Every row comes from one small tree of marks. The marks that hang from a mark follow it in brackets, in alphabetical order. Every link used is in the known rows. Which tree was each row made from?
Known rows
E{G K{A} Q X}: [ 13.5 -12.7  -6.8  -8.9   5.7   4.3  23.0   4.0   5.9 -25.6   9.1 -21.3
  22.5  -0.1  21.1   6.2  13.3  14.5 -21.0   3.7  -9.9]
X{E{Q} K{G} M}: [-21.1 -13.3   4.9 -27.2   3.3  14.1   1.3  14.0   4.9  22.2 -14.6  25.9
   9.4 -16.9  20.7   2.8  17.8   5.7   7.0 -21.0   6.6]
K{A G{E{Q{M{X}}}}}: [ -3.8   8.8  10.6  -9.1   0.2  -2.1 -11.9 -12.3  -0.9   6.7  -3.0  -9.0
 -19.5  -1.7 -11.8 -11.1  -2.9 -19.1   5.7  -3.6 -18.3]
G{E{K{A} X}}: [  5.2  17.7   0.5  15.0   1.8  -2.8   0.6  11.0  -6.7 -18.6  -4.8 -12.6
  -6.4 -14.7   1.5  -8.9  -6.3 -17.8 -11.4   8.0   9.5]
M{E}: [  2.9   8.5  -2.7  28.5  -0.8  -7.2  -7.2 -11.9   0.2  10.0   3.9  10.0
 -10.9  -1.2 -18.4  -5.3 -18.3  -6.6  13.3  -1.7   4.8]
M{E X}: [  1.0   5.0  -0.4  13.7  -0.3 -23.7   1.7 -10.8 -13.0   7.7   6.9  14.2
  -4.4  12.9 -26.7   0.5 -19.7   0.6  22.0  -4.1   1.2]
X{K M}: [-10.9  -1.2 -11.2  15.5   3.4  10.4   0.2  16.1  -0.7  14.5   0.0  16.9
  -2.3 -20.9   3.9   2.9  -7.2  -4.3   0.3  -3.1  13.3]
G{E{X}}: [  8.6  25.3  15.1  15.6  -1.7  -5.0 -15.9   8.4 -23.8   7.8   1.1 -11.9
  -5.3  -9.0 -11.0   2.6 -29.4 -13.3  -7.8  11.1  12.3]
X{K{A G} M{E{Q}}}: [-13.3 -14.7  -6.1 -12.1  13.7  -0.1  11.7  -7.3  23.5  18.1  -8.2  15.5
  -6.6  -9.2  10.7  -7.8  17.7   1.6  -1.6 -19.9 -11.2]
Q{E{G}}: [ -3.2   2.3 -12.9  10.7   2.5   2.0 -17.8   5.3  -0.9  -8.5  18.8 -14.0
   1.7 -10.3  -7.3   5.8  -8.6  -2.6  -3.2  10.0   3.9]
K{A G{E{Q}}}: [ -4.6  12.6   4.0  17.3   5.5   1.4 -12.0 -10.6  19.3  -1.1  -0.9  -7.7
 -19.5 -14.3  -6.3  -6.4  -6.0 -24.8   2.0   4.3  -8.7]
M{X}: [ -2.0   8.2  -6.2  29.4  -5.4 -12.0  -0.5   0.9 -13.1  -3.7   9.6   9.6
  -2.8   4.4 -22.1  10.0 -21.2  -7.7  17.4  11.0  12.1]
K{A G}: [-10.7  12.9 -17.4  46.2  -0.9  -2.3   2.2  -5.6  34.1 -19.5   4.9   4.6
 -18.4 -10.4  -1.8   9.3  -3.3 -29.5   8.2  16.2   6.6]
G{E}: [  1.2  24.0   6.7  29.9  -1.1   1.5 -24.3   2.8  -9.8   8.3   4.0  -2.4
 -16.1 -19.9 -18.7  -7.1 -32.0 -22.1   7.2   6.8   6.7]
Q{E}: [ -6.7   5.6 -14.5  25.6  -0.9   5.3 -21.7  -0.3 -10.6  -1.4   5.5  -5.4
  -9.9  -7.3 -18.9  -6.5  -3.6 -12.0  -1.1  13.5  18.1]
E{G Q{K{A}}}: [ -0.4 -12.3 -10.7   6.5  -4.9   6.7   4.2  -2.5  23.9  -9.3   9.6  -4.7
   8.0   1.5   4.0   2.6  10.3  16.1  -5.6  14.7 -11.3]
M{E{Q} X{K}}: [ -2.2 -11.0   8.8 -13.2   9.4 -13.8   2.5 -10.3 -11.2  18.0  -2.0  11.4
   9.1  17.5 -10.3  -0.1   0.9  23.4   9.5 -24.5  -1.0]
E{G K{A} Q X{M}}: [ 12.1 -20.5  -9.6 -25.5   6.4   7.3  28.7   8.6  -4.0 -11.5   6.8 -13.8
  22.6  -9.4  20.5  -2.2  13.3  15.1 -21.6   2.7 -17.2]
Q{M{E X}}: [  4.2   4.9   5.1  -4.1  -7.7  -9.4  -8.4 -13.0 -25.9  20.2   1.4   6.9
 -11.7  13.4 -25.2 -12.0 -15.4  -0.3  17.4 -10.2  -7.0]
K{A}: [ -6.4  12.5 -21.8  57.4  -7.3   5.3  -0.8  -3.9  15.9 -12.4   8.2   1.6
 -14.8 -19.2 -10.7  -4.0  -8.2 -21.3   3.4  17.7   9.3]
E{G K{A} Q{M} X}: [ 16.2 -13.0  -1.0 -27.9  -0.5  14.2  14.5   1.3  -7.3 -13.1   3.6 -26.7
  16.5   3.2  21.6  -4.8  17.7  15.1 -24.1  -3.6 -18.4]
E{G X}: [ 11.6  11.0   1.5  11.9  -0.3  -6.5   4.2  11.5  -5.6  -9.1  18.3 -14.5
  16.8  -0.6   7.9  27.0 -22.8   6.1 -10.1  14.5   4.0]

Which tree is each row?
[ -3.2  -3.3   3.8  -3.7  -7.4  11.1  -6.3   4.7  -1.3   5.6   9.7   2.5
  17.9 -15.4   7.2   4.8  -3.9  12.4   8.4  -6.3  -4.6] | X{E{G Q}}
[  0.4  12.1  15.6   4.2   7.6   1.6 -20.1  -6.9   2.9  10.9  -1.3  -2.0
 -14.0  -4.4  -9.7   1.6 -18.0 -18.7   7.3  -0.7  -3.1] | K{G{E{Q}}}
[ 12.7  13.0  22.6  -2.2   2.1   2.1 -16.0  -1.2 -30.9  19.7  -2.0 -17.1
   1.2  -2.9 -11.4  -4.0 -20.0  -0.5 -13.7   5.1   2.7] | G{E{Q X}}
[ -3.5  -5.8   5.0 -14.3  -6.9  -6.1   2.7   4.9 -14.5   2.0  12.0   6.9
  21.7  -0.6  -3.1  10.0  -6.9  16.5  17.8  -6.5  -5.1] | M{X{E{G Q}}}
[ 10.7   1.8  -1.2  -4.9  -0.2  -4.2  11.3  16.2 -15.3   5.4  17.3  -7.7
  15.9  -9.5   6.2  18.8 -22.3   6.7 -11.0  13.9  -3.5] | E{G X{M}}
[-15.8   0.9   6.9 -26.0 -18.8  -7.6  -5.4   8.6  -4.3   2.1 -15.4  24.6
  -6.0  22.3  -2.5   3.8  14.7   0.6  22.9   2.0  10.1] | Q{K{G} M{X{E}}}
[ 14.9 -12.4  -0.3 -18.9   8.8  -7.1  21.6  -8.1   5.8 -12.2   5.5 -14.1
  17.7   7.4  13.2  -3.2  11.3  20.4 -13.2 -10.7 -17.7] | M{E{G K{A} Q X}}
[-13.1  -6.8   5.0  -8.0 -11.7   5.8  -5.3   2.9   8.9   4.0 -14.4  21.0
   3.7   7.1   3.8   1.5  18.4   6.5  13.7   3.1  13.5] | X{E{Q{K{G}}}}
[  4.5 -14.4 -16.8   6.8   5.4  12.5  13.9  -1.9  21.7 -24.9  11.6 -10.3
   9.2 -11.4  13.2  -3.4  10.5   4.9  -4.3  -1.4 -15.6] | E{G K{A} Q}
[ 12.9  -9.9  12.6 -32.9   2.9  11.5   5.0  -2.4 -15.9  -0.5 -15.7  -9.0
   4.8  22.3  13.4   0.6  15.9   3.0 -12.6  -6.0  -0.5] | E{K{G} Q{M} X}
[  8.0   1.6 -15.2  10.7   2.4  -4.5  22.8  14.6  13.8 -38.6  11.8 -16.1
  15.2  -6.9  21.3  14.6   3.3   0.9 -14.8  10.4   0.9] | E{G K{A} X}
[ 10.6  -7.8  15.5 -26.8  12.5  -8.2   5.7  -1.8  -3.6  13.5   7.1 -11.0
  24.7  11.9  15.2  15.6  -1.3  33.3 -16.0 -19.7  -8.9] | M{E{G Q X{K}}}
[ -1.4   8.2  -6.8  13.1   4.6  -5.0  12.9  18.4  17.1 -19.6  14.4 -16.1
  18.3  -9.4  26.9  28.2  -1.6   9.5 -21.7   4.5   6.7] | E{G X{K{A}}}
[-12.2  18.2   8.6  12.7  12.4  -2.1 -16.9  12.0  18.4  -0.5  -4.0   5.2
 -11.6 -11.7   7.9  15.6 -13.6 -18.0   5.3  -9.8  13.3] | X{K{G{E}}}
[ -0.1  -4.8   8.7 -10.4  11.6  -9.9   9.9 -10.0  11.2   6.3  -8.1  -3.2
   5.7  13.2  12.3   7.3  15.5  13.4 -14.4 -14.7   0.3] | M{E{Q X{K{A G}}}}
[-13.6  -2.7 -25.7  15.5   7.4   2.6  -2.4   1.8  20.7 -33.5  -3.3  -2.8
 -15.4  -6.1   0.8  -8.2  22.7 -23.5  -1.3   7.9  12.8] | Q{E{K{A G}}}
[ -2.5  -5.5  -4.5 -19.2 -12.2 -15.9   6.2  -7.0   6.2  -0.9   4.0   4.1
  -5.2  18.0  -8.9  -9.4   8.3  14.9   9.3  -0.8 -19.2] | Q{K{A} M{E{G} X}}
[  9.2   2.1  13.6 -15.8   0.5  20.6 -21.8  -4.4 -24.4  14.1 -11.1  -9.0
 -11.7  -8.8  -8.7 -29.4  -5.6  -8.4   0.2 -12.9  -9.7] | G{E{K Q{M}}}
[ -3.8  14.8   9.1 -11.7 -10.7  -2.5 -10.8   4.0   5.3  -1.1 -15.5  -5.8
 -20.5   9.2   2.0  -6.1   9.4 -13.8  -9.2  15.0   2.0] | Q{K{A G{E{X}}} M}
[ -9.8   0.5  -6.7   5.2  -9.0  -7.3   8.0  13.3 -12.7 -16.8  -3.4  21.6
   8.9  -1.3  -4.6   0.9   1.1  -3.4  25.1  -3.5  17.8] | M{X{E{K}}}
[  6.1  -5.0   7.0  -6.4  -7.6   9.7 -10.9 -12.7 -31.6  22.9   0.3  -2.4
  -2.5  11.8 -20.3 -10.6  -6.6   5.4   6.3  -2.9  -6.9] | E{Q{M{X}}}
[  6.7  -5.2  14.3 -11.5   8.8  -4.4   1.8  -6.9 -13.2  20.1  -6.1  -2.1
  13.2  14.4   3.9   3.3   3.7  23.7 -14.0 -16.4   6.2] | M{E{Q X{K}}}
[  6.0   2.7   0.2 -12.6  -0.7  -4.5   8.2  -8.2   1.8  -6.5 -10.9  -3.2
 -11.7  11.4   6.3 -10.1  12.6  -8.2  -4.3  -9.5  -4.0] | Q{M{E{K{A G} X}}}
[-14.3 -16.2   2.3 -26.1 -11.0   9.5   2.1   7.9  -1.2  20.6 -16.5  30.2
   2.8  -3.2   2.8  -8.3  18.2   7.4  12.6   3.0   4.8] | X{E{Q{K{G}}} M}
[-7.1 -8.8 -8.0 14.0 -4.1  4.2  2.3 -9.4 27.7 -7.1 -7.5  8.2 -9.0 11.1
 -1.9 -0.4 18.4 -1.0  1.2 17.0  3.2] | E{Q{K{A G}}}
[ -5.6   3.2   0.7   0.1 -12.3   5.3 -12.2   0.9  11.1   2.6 -11.9  12.7
 -19.0  17.9  -2.9   2.4   5.6  -8.7   9.3  12.8   8.5] | Q{K{G} M}
[  3.9  -7.7   7.1 -12.3   0.3 -14.5  11.3 -15.0  10.6   3.5 -11.7   2.3
   0.5  27.8  -0.3  -0.5  19.3  14.9  -9.3   5.5  -0.7] | M{E{Q{K{A G}} X}}
[  2.1  -9.2 -11.6   2.5   4.3  -0.2   9.7  -1.4  -7.2  10.0  -3.7  21.0
  -8.6 -10.3 -10.5 -18.8  -6.8  -6.0  12.5  -7.8  -1.3] | X{M{E{K}}}
[  4.6 -12.2   2.2 -17.1   2.5  18.9  -3.6  -8.6  -0.2   0.4 -11.8   1.6
  -8.0  11.1   4.4  -9.5  13.2  -7.0   4.0 -11.0  -6.0] | E{K{G} Q{M}}
